Each row was made from one walk, in order. Every step used is in the known rows, and no mark comes twice. Write each row's walk.
Known rows
f t n: [ 0.72  4.85 -0.30 -0.57  2.03 -1.66  0.82 -1.33  4.10  3.21  1.56  0.60
 -3.25  0.12 -1.47  0.44  1.61 -1.59 -2.06  2.80]
f a n: [-2.87 -0.70  1.07  3.25 -1.68  0.41  0.49 -0.02  0.59 -1.74 -2.49 -1.09
  3.00 -2.01 -1.49 -1.64  0.94 -0.67 -0.59  2.88]
t f a: [-2.95 -0.22 -0.02  0.56 -1.28 -3.00  1.39 -0.83  2.33  1.94 -0.83 -1.00
  2.26 -1.66 -0.45 -0.05 -1.42  0.09  0.53  3.52]
v n t f: [-1.29  2.47 -2.09 -0.78 -0.50 -4.10 -0.66 -2.80  3.13  4.44  4.87  0.12
 -0.34 -3.22  0.47  0.39 -0.18 -2.88 -0.73  1.46]
a l v: [ 2.19  0.13  1.96 -0.11 -1.98 -0.25  1.29  2.33  2.50  0.37  3.54  2.53
  4.94 -1.88 -0.72  1.08 -1.08  1.80 -0.85  1.10]
a f t n v: [ 5.14  2.56  1.04 -0.15  0.63  1.22  1.47 -2.11  3.47  3.19  0.13 -0.07
 -0.77  1.13 -2.32  0.36  2.66 -6.35 -1.59  3.30]
t f v: [-0.56  0.97  1.32  0.40 -2.35 -2.49  0.76 -1.82  2.73  3.52  0.83  1.24
  0.97  0.87 -0.73  0.17  0.99 -3.99  2.12  3.46]
l v n t f: [ 2.02  1.79 -1.48 -2.81 -1.01 -5.02 -1.86 -1.62  4.99  4.98  6.97  1.30
  2.03 -3.22  0.27  1.19  0.05 -1.15  0.19  0.63]
n t f a l v: [ 1.74 -0.74 -0.64 -1.19 -3.03 -2.55  3.29 -1.66  3.47  2.07  3.49 -0.56
  6.89 -4.23 -1.78  0.80 -1.45 -1.61 -0.13  2.75]
f a l: [-0.95 -0.21  1.02  2.68 -2.40  0.03  3.24  1.19 -0.24 -1.26 -1.45 -0.47
  2.96 -3.29 -1.79 -0.77 -2.75  0.40 -1.11  1.88]
a f: [ 0.02 -0.25  3.14  2.15 -0.04 -0.08  2.08  0.21  1.74 -0.84 -1.21 -0.12
  1.06  1.16 -0.61 -0.06 -1.10 -1.95 -0.79  3.23]
t f v n: [-0.10  2.23  0.34  0.76 -1.74 -3.33 -1.35 -1.81  1.58  4.38  2.26  1.80
 -1.38 -1.43 -0.89 -0.03  0.88 -3.08  2.10  1.47]
v n t: [ 0.49  2.63 -1.22  0.58 -0.85 -3.04 -0.43 -1.01  2.02  2.01  3.38  0.28
 -1.87 -3.09 -0.19 -0.52 -1.41 -2.06 -1.43 -0.02]
v n: [-0.83  2.18  0.12  1.00 -0.20 -2.30 -1.64  1.00  1.21  1.60  2.14  1.54
 -2.06 -2.29  0.36 -0.07 -1.24  0.84 -0.79 -0.13]
a f t l: [-0.78  2.76  1.21  2.25  2.00  0.95  1.46 -2.21  3.68  0.40 -1.06 -0.71
 -2.91  1.61 -2.67 -1.09  1.65 -4.63 -0.73  3.19]
f v: [ 1.24  0.80  2.24  1.94 -2.66 -1.42  1.12 -0.02  1.78  1.09 -0.14  1.66
 -0.53  1.09 -1.36 -0.61  0.07 -3.19  1.37  2.08]
f v n t l: [ 0.82  4.19 -1.20  2.53 -1.12 -2.27 -1.69 -3.50  3.44  2.43  2.19  0.95
 -4.61 -1.45 -0.97 -2.35  0.63 -6.07  1.44 -1.36]
n t f: [-1.72  1.11 -1.21 -1.02 -1.07 -3.10  1.56 -2.85  4.31  3.65  3.27 -0.40
  2.23 -1.10  0.71  0.65 -0.34 -3.73 -0.68  3.36]
v n t f a: [-1.10  1.39 -2.46  0.14 -1.60 -4.64  0.16 -2.94  1.95  3.20  1.97 -1.64
  0.06 -4.69 -0.92 -0.58 -1.62 -2.37  0.11  1.83]

Write each row's walk
[-1.15  0.72  0.40  0.72 -2.87 -0.60  0.83 -4.73  2.89  2.77  1.72 -0.03
  3.35 -0.62 -1.57 -0.82  4.23 -8.49  1.20  4.62] => a n t f v
[ 2.82  2.68 -0.07  1.57 -2.83 -2.88 -0.09 -2.02  1.37  2.42  2.62  1.20
 -2.94 -1.88 -1.91 -1.10 -0.08 -5.58  0.90  0.33] => f v n t
[ 1.28  1.21  2.56  1.31  0.42 -0.01  3.08 -0.50  1.33  0.38 -0.66 -0.49
 -1.49  0.92 -3.53  0.20  0.83 -4.22 -1.39  4.84] => a f t
[ 3.78  1.83 -0.24 -0.58 -2.03 -1.82  0.25  0.24  2.22  1.65  6.37  2.06
  2.53 -4.83 -1.27  0.62 -1.25 -0.61 -1.41 -0.93] => a l v n t
[ 3.33  2.02 -0.69 -1.43 -1.44 -3.91 -1.63  0.20  3.70  2.60  5.89  1.48
  0.49 -2.96 -0.26  0.43 -0.94 -0.11 -0.55 -0.66] => l v n t
[ 2.12 -0.98  1.47  0.93 -2.95 -0.79  2.26  2.20  1.52 -0.63  0.86  0.75
  5.36 -3.30 -2.02  0.23 -2.39  2.26 -0.10  1.47] => f a l v
[-0.75  1.37 -2.00  1.00 -2.11 -2.64  2.13 -2.80  0.37  2.44  2.33 -1.30
  2.19 -6.71 -1.59 -0.36 -1.93 -2.70 -0.99  1.60] => v n t f a l
[ 0.76  1.05  0.09 -0.25 -2.85 -2.94  1.76 -3.88  3.61  4.06  2.34  0.32
  1.16  0.06 -1.01  0.14  0.71 -7.01  1.59  3.57] => n t f v
[ 0.47 -1.89  0.54  2.01 -3.95  1.79 -0.21  0.12  0.59 -0.07 -2.04 -0.43
  4.79 -2.20 -1.15 -1.50  1.53 -3.38 -0.23  2.25] => f a n v
[ 3.99  0.73 -0.66  0.72 -3.14 -2.39  1.24  0.14  1.30  0.51  3.60  0.16
  2.88 -6.17 -2.72 -0.19 -2.41 -0.10 -0.64 -0.45] => f a l v n t
[ 0.09  3.04 -0.47  0.43  0.72 -2.47 -4.68  0.67  5.05  2.08  4.06  2.34
 -1.07 -1.41  0.87 -0.48 -0.02  2.25  0.67 -2.59] => t l v n
[ 0.98  0.20 -0.20 -0.17 -2.04 -2.85 -0.13  0.39  1.50  2.46  3.50  1.09
  4.27 -5.62 -1.53  0.87 -1.43  2.05  0.77  0.80] => t f a l v n
[-4.52 -0.90  0.16  1.72 -1.34 -0.68  0.30 -1.72  1.59  0.69 -1.40 -1.39
  4.59 -2.24 -0.75 -0.73  1.70 -1.44  0.12  4.38] => t f a n
[-1.72  4.23 -2.38  1.64  0.72 -2.27 -2.34 -2.49  4.18  2.08  3.00  0.24
 -3.56 -2.30  0.83 -1.57 -0.55 -2.82 -0.98 -1.73] => v n t l
[-2.45 -0.38 -0.02  1.35 -2.05 -1.09  3.27 -0.69  0.80  1.15 -0.32 -0.67
  4.28 -3.78 -1.36  0.21 -1.79 -0.41 -0.38  3.44] => t f a l
[ 2.82  1.09  3.38  3.41 -1.50 -0.83  0.36 -0.65  0.05  0.49 -0.76  0.93
 -2.43  0.08 -2.53 -0.93  0.07 -4.58  1.44  1.60] => a f v n
[ 1.96  1.76 -0.95 -1.88 -1.69 -2.92  0.01 -1.57  3.41  4.10  7.38  1.67
  4.23 -5.05 -0.71  1.45 -0.17 -1.60 -0.71  0.55] => a l v n t f
